What can hang from each mark
Z877: Z30 Z465 Z821
Z826: Z966
Z118: Z966
Z966: Z118 Z485 Z507 Z806
Z465: Z872 Z877 Z966
Z872: Z485

In the rows, 128 means zero.
Known rows, with every way that one mark hangs from another
(Z872 Z485): [149  91 117 147 115 123  95 102 135 132 156 114 145 126 146 180 110 132
  84 163 114 206  86]
(Z877 Z30 (Z465 Z966)): [108  88  69 162 168 134  73 102 120 120 130 121 120 137 119 166 133 129
 123 131 134 102 119]
(Z465 (Z872 Z485) (Z877 Z30 Z821)): [100 107 110 112  91 135 105 112  94 109 124 111 153 125 182 152 122 179
 128 150 121 120  81]
(Z877 (Z465 (Z872 Z485) (Z966 Z118))): [122 130 115 124 119 112 111  33  96 123 144 118 118 133 154 169 122  98
 110 138 123 153  98]
(Z465 Z872 (Z966 Z485)): [164 131 114 111 127 157 106  87 123 120 130 103 107 141 109 199 107  95
 128 135 145 150 110]
(Z826 (Z966 Z118 Z485 Z507)): [207 101 116 143 128 128 110 153 174 123 137  90 129 126 122 212  81  96
 114 156  76 187  71]
(Z966 Z118 Z485): [195 119 149 124 111 143  76 115 156 108 142 126 155 113 139 187  68 101
 109 165 106 183  71]
(Z877 (Z465 Z872)): [124 110  97 159 136 124  57  95 106 115 153 128 109 148 103 171 111 113
 123 121 117 130  93]
(Z877 Z30 (Z465 (Z966 Z485)) Z821): [ 94 120  85 120 173 163  76 114 125  98 127 128 130 135 136 152 136 146
 114 157 127  75 129]
(Z966 Z118 Z485 Z507 Z806): [202 138 127 122 123 158  97 117 176 123 141 103 140 106 154 194  65  79
 120 156  59 164  76]
(Z877 Z30): [147  76  86 170 140 128  73 138 146 122 130 111 144 123 118 178  98 134
 119 148 116 148  78]
(Z826 (Z966 Z118 Z507 Z806)): [183  88 103 155 140 133  99 151 182 120 142  70 123 123 133 202  88  88
 125 130  48 190  63]
(Z465 (Z872 Z485) (Z966 Z507)): [161 116  92 141 122 120 152  65 103 153 136  94  99 142 139 211 136 105
 107 135 123 166 114]
(Z877 (Z465 Z966)): [129  99  99 163 163 136  68  94 116 119 153 134 112 146 117 174 139 117
 103 124 133 137 128]
(Z826 (Z966 Z806)): [143  74  95 147 150 144  72 162 186 111 161  70 125 135 105 183 108 111
 125 127  83 192  74]
(Z826 (Z966 Z485 Z806)): [155 101 104 113 142 161  79 164 197 105 155  65 132 128 107 185  93 104
 124 145  87 184  79]
(Z966 Z806): [152 101 109 146 137 154  66 127 162 115 156 105 134 124 129 176 100 110
 113 135  91 175  83]
(Z826 Z966): [158  59  97 168 143 122  73 165 163 116 148  91 127 145  96 196 113 126
 108 137 110 200  79]
(Z465 (Z872 Z485) Z877 (Z966 Z806)): [127 129 122  88  94 151 121  65 108 124 147  89 122 128 170 170 129 124
 137 120 127 158 106]
(Z118 (Z966 Z485 Z507 Z806)): [193 117 123 166 143 174 103 110 172 127 140  98 127 100 161 198  92  89
 116 150  90 149 100]
(Z118 (Z966 Z507 Z806)): [185  90 114 199 152 155  93 109 158 131 146 101 124 104 159 195 105  95
 114 132  89 155  95]

Rows
[181 133 140 104 117 165  74 115 178 104 146 111 155 103 154 174  61  88
 121 156  80 176  64] => (Z966 Z118 Z485 Z806)
[117 108 102 115 121 155  97 112  90 105 117 119 129 137 158 167 138 159
 154 117 142  88 112] => (Z465 Z872 (Z877 Z30 Z821) Z966)
[207 147 120 118 116 142 134  75 124 132 123 105 107 131 138 215  91  71
 134 134 114 147 101] => (Z465 Z872 (Z966 Z118 Z485 Z507))
[ 78 108  75 154 151 135  58 111 102 101 131 128 124 141 119 148 126 147
 130 133 107  79  94] => (Z877 Z30 (Z465 Z872) Z821)
[127 125  76 151 134 116 133  49  89 149 146 107  93 151 137 191 146 108
 103 125 115 130 128] => (Z877 (Z465 (Z872 Z485) (Z966 Z507)))
[192 115 109 124 132 148 105 152 196 115 144  65 133 116 134 201  75  81
 127 148  51 184  66] => (Z826 (Z966 Z118 Z485 Z507 Z806))
[ 63 112  74 133 134 122  89  89  95 109 139 116 136 134 145 142 131 157
 110 153 108 101  87] => (Z877 Z30 (Z465 (Z872 Z485)) Z821)
[121  94 111 129 136 156  86 136 110 103 123 131 147 132 166 164 143 170
 135 133 137 102 119] => (Z465 (Z877 Z30 Z821) Z966)
[101 115  99 142 113 109  87  68 101 123 159 117 121 141 128 163 120 125
 101 141 115 151  89] => (Z877 (Z465 (Z872 Z485)))
[173 107  92 132 151 158 102 166 192 125 146  60 119 129 111 204  94  98
 123 143  64 172  86] => (Z826 (Z966 Z485 Z507 Z806))
[126  85 112 139 124 151  64 160 118 100 129 133 161 124 164 154 119 181
 129 141 114 114  91] => (Z465 (Z877 Z30 Z821))
[105 146 108 106 152 165  83  83 101 100 140 130 107 151 124 168 136 121
 115 133 133  96 130] => (Z877 (Z465 Z872 (Z966 Z485)) Z821)
[187  96 132 123 121 135  82 151 182 104 140  93 145 125 118 193  73  98
 116 164  99 202  62] => (Z826 (Z966 Z118 Z485))
[118 116  80 132 160 147  81 103 134 117 129 117 126 133 119 167 119 120
 124 151 134  91 123] => (Z877 Z30 (Z465 (Z966 Z485)))
[168 117 150 108 113 161  86 101 142 104 149 116 141 117 182 170 104 109
 144 119 109 162  96] => (Z465 Z877 (Z966 Z118 Z806))
[108 105 105 149 173 151  63 106 108 102 154 144 119 151 137 163 156 143
  98 130 124 119 135] => (Z877 (Z465 Z966) Z821)
[206 107 117 163 135 132 118  97 133 136 133 120 118 128 149 210 108  92
 110 133 101 168 105] => (Z465 (Z966 Z118 Z507))
[163 107 126 145 132 160 108 134 100 123 143 136 123 142 169 190 150 157
 115 124 117 123 136] => (Z465 (Z877 Z821) (Z966 Z507))
[150 104  84 180 165 131  94  97 113 139 148 131 100 150 120 194 143 112
 102 123 112 123 139] => (Z877 (Z465 (Z966 Z507)))
[204 106 129 187 137 153 104 112 151 133 138 116 129 110 149 208  93 102
 100 161 118 154 106] => (Z118 (Z966 Z485 Z507))
[192 116 117 154 128 140  92 114 161 126 146 104 134 110 155 193  81  86
 120 135  54 175  70] => (Z966 Z118 Z507 Z806)
[138 114 136 126 105 153  67 128  96 100 144 135 137 141 151 170 122 159
 129 123 124 132  89] => (Z465 Z872 (Z877 Z821))
[125 101  89 155 153 121  74  89 125 111 126 127 131 125 140 161 111 111
 129 140 121 112 100] => (Z877 Z30 (Z465 (Z966 Z118)))
[ 89  90  78 165 164 133  49 134 119  97 140 134 145 135 134 146 129 163
 109 149  99  93  97] => (Z877 Z30 Z465 Z821)
[135 116  78 160 172 152  92  93 132 131 154 107  99 139 132 182 139  97
 114 115  85 121 132] => (Z877 (Z465 (Z966 Z507 Z806)))
[147  96  94 148 144 157 112 141 104 123 117 124 131 132 172 182 145 165
 131 134 115  86 127] => (Z465 (Z877 Z30 Z821) (Z966 Z507))
[144 135 124  97 107 141 127  40 130 119 140  83 123 117 170 177 103  84
 130 133 104 182  81] => (Z465 (Z872 Z485) (Z966 Z118 Z806))
[189  96 116 155 128 148 109 121 110 139 139 126 116 140 151 203 133 131
 122 121 125 141 129] => (Z465 Z877 (Z966 Z507))
